Each row comes from the steps of one walk. Every step used is in the known rows, and no mark comes twice. Write the walk behind each row, first mark first.
In the rows, 128 means zero.
Known rows:
furub -> gugi -> fimis -> neni: [132  77 169 102 122 118 120 149 122 128 161 145 114 103 110 112 134 133
 147 121 121 139]
ropa -> vorino -> gugi -> fimis: [114 113 176 113 118 179 115 136 117 142 133 146  90 116 121  90 174 113
 136 171 154 100]
vorino -> gugi -> furub -> nesi: [134 118 138 131 140 171 120  95 138 130 114 189 110 128 120  66 161 136
  72 160 183 114]
gugi -> furub -> nesi -> ropa -> fimis: [183 108 116 152 141 132 142 145 169 145  86 192 114 134 124 108 143 140
  97 141 185  74]
vorino -> ropa -> gugi -> fimis: [177  82 162 168 112 155 119 103 185 155 130 146 103 105 127 131 134  79
 123 144 137  66]
vorino -> ropa -> fimis -> neni: [194 100 120 124 140 115 121 148 159 133 101 167 120 103 133 120 157 126
  98 101 135  86]
vorino -> gugi -> furub: [124 108 125 127 146 168 141 113 157 128 121 161 110  96 128  80 154 114
  91 135 181 130]
furub -> nesi -> ropa -> gugi: [174  83 140 146  94 172 149 103 124 161 100 189 134 148 154 109 120 149
 111 173 147  88]
nesi -> ropa -> vorino -> gugi -> furub: [141  82 107 110 105 197 181 142 109 170  89 204  84  91 152  76 164 142
 102 162 190 122]
nesi -> ropa -> fimis: [169 110 120 143 132 137 149 167 142 141 109 138 130 130 138 130 139 133
 141 126 150  78]
fimis -> ropa -> vorino: [147 119 123 104 116 141 138 161  96 144 121 134 103 126 142  91 135 152
 159 149 107 109]
furub -> nesi -> ropa -> vorino: [157 109 121 103  81 160 145 144  66 168  86 203 112 148 152 107 146 171
 117 186 145 102]
neni -> fimis -> vorino: [119 140 182 135 127  75 160 161 171 121 138 164 119 126 125 128 131 125
 111 128 138 124]
nesi -> ropa: [148 101 110 132 112 140 151 148 114 153 105 163 123 121 138 132 124 132
 134 133 129 118]
fimis -> vorino -> gugi -> furub: [112 114 137 127 129 151 174 143 162 133 130 173  91  88 136  79 169 110
  74 132 173 126]
fimis -> vorino -> ropa -> gugi -> furub -> nesi: [182  92 136 156  92 145 169 101 183 158 108 213  91 110 157  89 147 108
  43 158 178  80]
furub -> gugi -> fimis: [123  96 179 125 121 135 118 140 132 128 166 107 107 123 104 113 123 118
 150 134 127 111]
neni -> fimis -> vorino -> gugi: [115 139 203 136 141 118 156 158 168 116 140 174 120 121 122  85 154 126
  97 142 154 110]
ropa -> vorino -> gugi -> furub: [121 108 121 100 123 183 160 127 123 152 106 170  92  94 144  73 170 137
 100 155 188 134]
vorino -> gugi -> fimis: [120 114 179 146 145 165 101 128 147 123 144 141 109 116  98  99 160  97
 135 150 145  93]
nesi -> ropa -> vorino: [143  98 109 101  88 150 170 160  79 173  97 175 105 118 158 123 139 154
 134 157 140 120]
fimis -> vorino -> ropa -> gugi -> furub: [168  80 125 149  97 147 194 118 195 163 113 179  88  85 169 106 142  91
  69 127 165 100]
gugi -> furub -> nesi -> ropa: [162  96 100 135 112 136 146 119 131 159  93 212 114 129 121 108 133 142
  99 154 169 109]
neni -> fimis -> ropa -> gugi -> furub -> nesi: [184  99 178 156 147 121 138 107 208 136 121 185 125 132 125  71 114 148
 120 156 156  78]
gugi -> furub -> nesi: [141 125 120 135 128 126 122 101 146 135 111 180 113 134 125 108 139 133
  95 146 169 122]

Which walk is each row?
[150 111 148 145 125 165 176 191 144 127 118 170 113 114 151  89 173 128
 105 135 162  66]	nesi -> ropa -> fimis -> vorino -> gugi
[148  88 171 104 105 145 126 177 104 147 159 110  87 117 119  78 135 144
 178 154 108  89]	furub -> gugi -> fimis -> ropa -> vorino
[144  96 127 135 106 169 175 138 133 149  97 240  88 117 142  64 163 133
  60 166 186  91]	fimis -> vorino -> gugi -> furub -> nesi -> ropa
[121  98 169 116 144 148  98 132 137 119 135 179 117 101 101  99 173 111
 129 136 140 125]	vorino -> gugi -> fimis -> neni
[155  97 135 142 115 162 143  75 169 143 111 180 127 125 145 100 132 132
  91 160 179 109]	ropa -> gugi -> furub -> nesi
[179  84 131 154 109 168 147  99 158 160 106 144 120 112 159 118 126 112
 106 139 135  92]	vorino -> ropa -> gugi
[157  97  98 109  91 151 162 130 100 178  82 225  95 122 146  99 156 156
 101 177 174 110]	gugi -> furub -> nesi -> ropa -> vorino
[166  81 122 144 138 156 160 125 186 145 129 145 111  97 149  88 119 125
 139 129 141  99]	fimis -> ropa -> gugi -> furub
[119 102 184 129  99 117 152 169 140 126 177 120  95 123 122 113 135 110
 134 132 127 108]	furub -> gugi -> fimis -> vorino
[147 118 141 103 127 192 132 158  89 140 122 144 107 122 144  52 159 156
 138 160 124 103]	fimis -> ropa -> vorino -> gugi
[125 100 183 154 108 138 151 139 179 134 156 141 108 115 133 134 143  84
 134 150 138  87]	ropa -> gugi -> fimis -> vorino
[165  94 141 153  89 153 177 125 163 154 122 162 109 108 169 115 137  99
  84 136 135  91]	fimis -> vorino -> ropa -> gugi
[159 120 132 146 117 119 179 196 152 135 113 157 117 124 148 125 149 127
 120 120 148  73]	nesi -> ropa -> fimis -> vorino
[113 130 151 130 118 159 156 151 128 121 136 157 111 117 143  86 159 118
  95 138 141 115]	fimis -> vorino -> gugi
[146 132 159 145 146 151 146 146 179 112 116 182 104 126 131  64 192 127
  61 147 201  70]	ropa -> fimis -> vorino -> gugi -> furub -> nesi
[130 101 153 118 131 104 105 140 141 116 132 163 119 106 100 138 150 110
 144 118 118 130]	gugi -> fimis -> neni
[157 109 124 132 109 140 125 129 104 150  98 195 127 153 132 110 128 154
 120 166 136 101]	furub -> nesi -> ropa
[153 102 134 146 138 160 196 184 181 141 108 189  94  90 146  80 176 118
  87 129 196  75]	nesi -> ropa -> fimis -> vorino -> gugi -> furub
[190  84 125 156 110 164 139  73 177 163  93 193 105 117 145  85 135 113
  65 157 179  82]	vorino -> ropa -> gugi -> furub -> nesi
[187  98 125 122 124 121 128 159 123 128  92 211 132 135 132 112 155 166
 108 140 147  85]	furub -> nesi -> ropa -> fimis -> neni
[138 142 168 141 143 152 153 171 159 107 135 130 120 121 140  85 181 121
  98 129 162  79]	ropa -> fimis -> vorino -> gugi
[160 128 177 147 117  78 157 156 175 142 121 180 107 115 125 119 132 107
  83 127 140  97]	neni -> fimis -> vorino -> ropa
[153 104 140 104  92 202 141 132  66 167  80 214 115 146 150  67 161 169
 100 203 162  92]	furub -> nesi -> ropa -> vorino -> gugi
[171 107 186 158 110 113 174 128 201 147 122 175 110 113 153 118 131 102
  88 134 149  83]	neni -> fimis -> vorino -> ropa -> gugi
[132 128 148 139 155 143 171 163 197 116 132 155 100  94 140  79 184 112
  83 121 190  87]	ropa -> fimis -> vorino -> gugi -> furub
[158  92 122 131 128 190 141 116 127 153  90 226 109 124 129  71 157 147
  76 172 185 104]	vorino -> gugi -> furub -> nesi -> ropa
[152 106 158 153 111 112 126 154 171 143 134 161  79 108 113 130 156  71
 108 129 124  77]	gugi -> fimis -> vorino -> ropa
[113 126 184 135 143 114 174 144 200 125 130 192 100 102 120  83 159 114
  78 125 188 124]	neni -> fimis -> vorino -> gugi -> furub
[177  92 130 149 131 159 137 102 172 140 120 174 117 127 142  64 129 141
 117 156 150  83]	fimis -> ropa -> gugi -> furub -> nesi
[159  67 103 149 112 166 191 121 174 170 102 183 112  88 156 116 120 128
 121 141 171 112]	nesi -> ropa -> gugi -> furub
[182 120 130 149 127 141 122 147 132 137  96 172 135 159 128 113 143 151
 118 156 155  59]	furub -> nesi -> ropa -> fimis
[154  77 172 160  85 153 157 141 154 155 127 210 107 134 136 120 145 102
 119 186 148  61]	furub -> nesi -> ropa -> gugi -> fimis -> vorino
[166 110 121 150 119 115 173 171 168 144 102 210 101 129 138 103 163 133
  83 143 182  68]	gugi -> furub -> nesi -> ropa -> fimis -> vorino
[157  86 177 139  94 131 146 163 147 149 161 139  74 107 117 108 136  96
 110 131 122  84]	furub -> gugi -> fimis -> vorino -> ropa
